Known rows, with every way that one mark hangs from another:
(zoze lumiv): [ 24 -29  -3   2  13   0  10  -6  17   1   4   5  -5 -20  11 -13   3  -5
  -3 -25   6   6]
(zoze (lumiv (risa domo (kada lezer)))): [ 52 -26   8 -25  47  42   3 -17  26  -2  -9   9  -1 -40  23 -52  16 -35
 -33 -54 -21 -26]
(moge (zoze lumiv)): [ 16 -32   0 -10  14   0  -1  14   7   8   4   7  -5  10 -16 -14  10   6
 -19 -25   6  -7]
(domo (risa (kada lezer) lumiv)): [ 25 -11  10 -33   3  25  -1  -7  -1 -24 -49  13 -50  10  46 -12  37 -39
 -26 -18 -42 -22]
(lezer kada (lumiv (risa domo)) moge): [ 20  37  20 -47  44  51  -1  10 -18 -20  27  16  -9 -17   4   5  13  -5
   4 -45 -30   6]
(risa domo (kada zoze) lumiv): [ 21 -32  28 -24  48  13   5 -39 -26 -18   7   9 -38  -6  19 -28  34 -35
 -15 -57 -41 -41]
(domo (risa (kada lezer zoze) lumiv)): [ 36 -15  21 -24   0  31   7 -17   9 -39 -48  21 -54 -15  49 -27  39 -43
 -15 -25 -25 -33]
(risa domo (kada lezer (zoze lumiv))): [ 63 -52  20 -23  24  33   8 -24  27 -17  12   2 -26 -43  25 -64  29 -31
 -21 -71 -18 -24]
(kada lezer (zoze lumiv)): [ 46 -33   1   6 -19  15  10 -10  50 -24 -11   6  -8 -46  32 -42  13 -17
  -2 -37  20  -4]
(lezer (lumiv (risa kada))): [ 35   5   0 -25  28  40   3   7   3 -10 -14   3   1 -21  -4  -8  18 -20
 -10 -26 -15   2]
(domo (risa kada lumiv)): [ 10 -12  18 -27  30  14   7 -14 -21 -13 -33  20 -50  16  29   1  32 -31
 -16 -13 -41 -23]
(zoze (lumiv (risa domo))): [ 22  -5  22  -5  63  15   5 -27  17  15   0  22  22 -35   4 -27 -10 -19
  -9 -41   0 -23]
(moge lezer): [ 13 -22  14  23  21  18  17   2 -12 -13  16  -5 -14  12 -10   5   5   4
   0   7  -7  -8]
(lezer kada (lumiv risa) (moge zoze)): [ 11  35   0 -45  17  46  -3  50 -21 -30   9  15 -17   5 -15  12  20  11
  -1 -23 -16   3]
(risa domo kada lumiv): [ 11 -30  16 -30  52  11  -2 -27 -36  -1   8   0 -36  16  17 -12  32 -29
 -28 -53 -58 -27]
(moge lezer zoze): [  7 -24  18  11  22  15   7  18 -25  -7  16  -1 -17  43 -35   5  13  14
 -16   9 -12 -24]
(lumiv (risa domo (kada lezer zoze))): [ 33  -1  24 -22  29  44   5 -22  16 -22 -12  14  -3 -39  15 -54  17 -34
 -14 -33 -12 -44]
(lumiv risa): [ -4  24   0   6  22  11   5  -5  10   0 -20  15  18 -16   2  -6 -12  -9
   6  10   8 -15]
(domo (risa lumiv)): [ -2   8  21 -11  22   0  -1 -19  -4  -5 -42  23 -29  14  29  13  12 -22
  -3  -2 -17 -18]
(lezer (kada (zoze lumiv))): [ 33 -29  10  -5  20   9  27  -7  20 -37  16   4 -35 -30  14 -35   9  -7
  14 -31  -1   5]
(zoze (lumiv (risa kada))): [ 33 -23  -7  -6  48  28  23 -10  11  -7  -7  12  -7 -34  13 -32   9 -23
 -13 -25  -7 -17]
(lezer kada): [ -2   0   0 -18  10   6   9  10  -9 -26  12  -8 -27  14   1  -6   8   3
   7  -2 -25  13]
(domo risa): [  0  20  25  -8  10   7   0  -5   6   4 -23  20 -11  -1   6   4  -4  -7
   1  20  -1 -11]

Rows:
[ 50 -50   7  -7  23  19  29 -14  14 -27  14   9 -32 -43  11 -44  21 -18
  -6 -41  -1 -17]  (risa (kada (zoze lumiv)))
[ 31 -55  13  13  36  17  15  17  -6  -5  23   1 -19  21 -25 -10  16   8
 -21 -19  -6 -15]  (moge lezer (zoze lumiv))
[ 12   4  18 -22  63  31   3 -21 -12   2   3  13   3 -13  -5 -26   5 -24
 -18 -23 -28 -35]  (lumiv (risa domo kada))
[ 39  -9  14 -36   1  48   6  -4 -13 -28  28  12 -33 -33  30 -34  34 -16
 -16 -54 -16 -30]  (risa domo (kada (lezer moge) zoze))
[ 38  -6  23 -23 -12  37   9  -4  21 -34 -31  18 -38 -25  28 -38  24 -29
  -8  -5  -5 -27]  (domo (risa (kada lezer zoze)))
[ 10   5  -4 -29  38  34  17  33 -17 -26  18  29 -22  -7   4 -10  14  10
  -7 -21  -7 -15]  (lezer kada (moge (zoze (lumiv risa))))
[ 50 -52  23  16  38  28  45  -7   5 -52  34   3 -48 -18   4 -30  19  -3
  12 -26 -16  -2]  (moge (lezer (kada (zoze lumiv))))
[ 51 -28  29 -10  28  25  28 -21  21 -21  -8  26 -43 -43  17 -41  18 -26
  -5 -23  -2 -24]  (domo (risa (kada (zoze lumiv))))
[ 29   9  -9 -38 -43  39 -24  53  -1 -12   1   1 -13   7   2  12  34   9
 -21 -38  -1  10]  (kada (lezer lumiv (moge zoze)))
[ 48  -6 -17 -42 -32  52  -4  39  -1 -28  10  -7 -34 -20  24  -1  43 -10
 -17 -48 -20  19]  (risa (kada (lezer lumiv moge)))
[ 47 -10  24  -1  28  31   6 -30  50 -11 -15  25  14 -61  27 -55   0 -31
  -6 -49  18 -28]  (kada lezer (zoze (lumiv (risa domo))))
[ 37  21  19 -29  14  39 -24  -3  33   1 -23   4  23 -23   4 -13   7 -23
 -11 -42  -7   0]  (kada (lezer (lumiv (risa domo))))
[ 20 -14  30 -19  30  18  17 -25 -12 -31 -31  28 -52  -9  31 -16  32 -35
  -3 -18 -26 -37]  (domo (risa (kada zoze) lumiv))
[ 23   2  12 -29  35  41  -6 -10   7  -3 -13   5   2 -16  15 -39  13 -28
 -27 -29 -28 -32]  (lumiv (risa domo (kada lezer)))
[ 37 -30 -10 -25  21  36   1  18  18 -12 -26  12  -9 -11   8 -44  26 -18
 -38 -33  -6 -28]  (moge (zoze (lumiv (risa (kada lezer)))))
[ 18   8   8 -47 -14  48  -6  39 -22 -19 -11  24 -44  16  15  -8  37  -2
 -35  -6 -17 -32]  (domo (risa (kada (lezer (moge zoze)))))
[ 36 -34  20 -28  18  24   0 -29  -7 -26 -11   3 -42 -10  37 -39  44 -43
 -22 -64 -43 -34]  (risa domo (kada lezer zoze) lumiv)
[ 16 -17  -6 -38  17  22  12  38 -25 -24  39  12 -44  12   4  -5  25  18
 -12 -31 -17   0]  (lezer kada (moge (zoze lumiv)))
[ 13  -7   2  -4  37  10   3   9  14   6 -17  24  13 -11 -14 -19  -2  -4
 -17 -16  14 -22]  (moge (zoze (lumiv risa)))
[ 47 -19  -7  -3 -29  30  14   3  28 -31  11  22 -22 -63  44 -28  19  -7
   0 -45  27  -5]  (kada (lezer moge) (zoze lumiv))
[ 33  -6  33   5  58  19  13 -41  28   0   2  30  12 -57   7 -43  -8 -24
   2 -44  12 -34]  (kada (zoze (lumiv (risa domo))))
[ 23  17   1 -39  24  56  -1   3 -14 -11   8  18 -12 -27  32 -24  20 -19
 -26 -35 -25 -37]  (lumiv (risa domo (kada (lezer moge))))
[ 31  -7  11  15  32  16  23 -22  37 -14 -16  29   9 -63  14 -35  -6 -19
   9 -21  31 -23]  (kada (zoze (lumiv risa)))
[ 49  20  32 -16   9  42 -14 -15  46 -14 -21  14  21 -44   8 -29   9 -28
  -1 -49   9 -11]  (kada (lezer (lumiv (risa domo))) zoze)
[ 33   5  22 -35  55  43  -5  -8  -1   3   3   2   2 -17 -14 -16  15 -26
 -20 -48 -32 -12]  (lezer (lumiv (risa domo kada)))
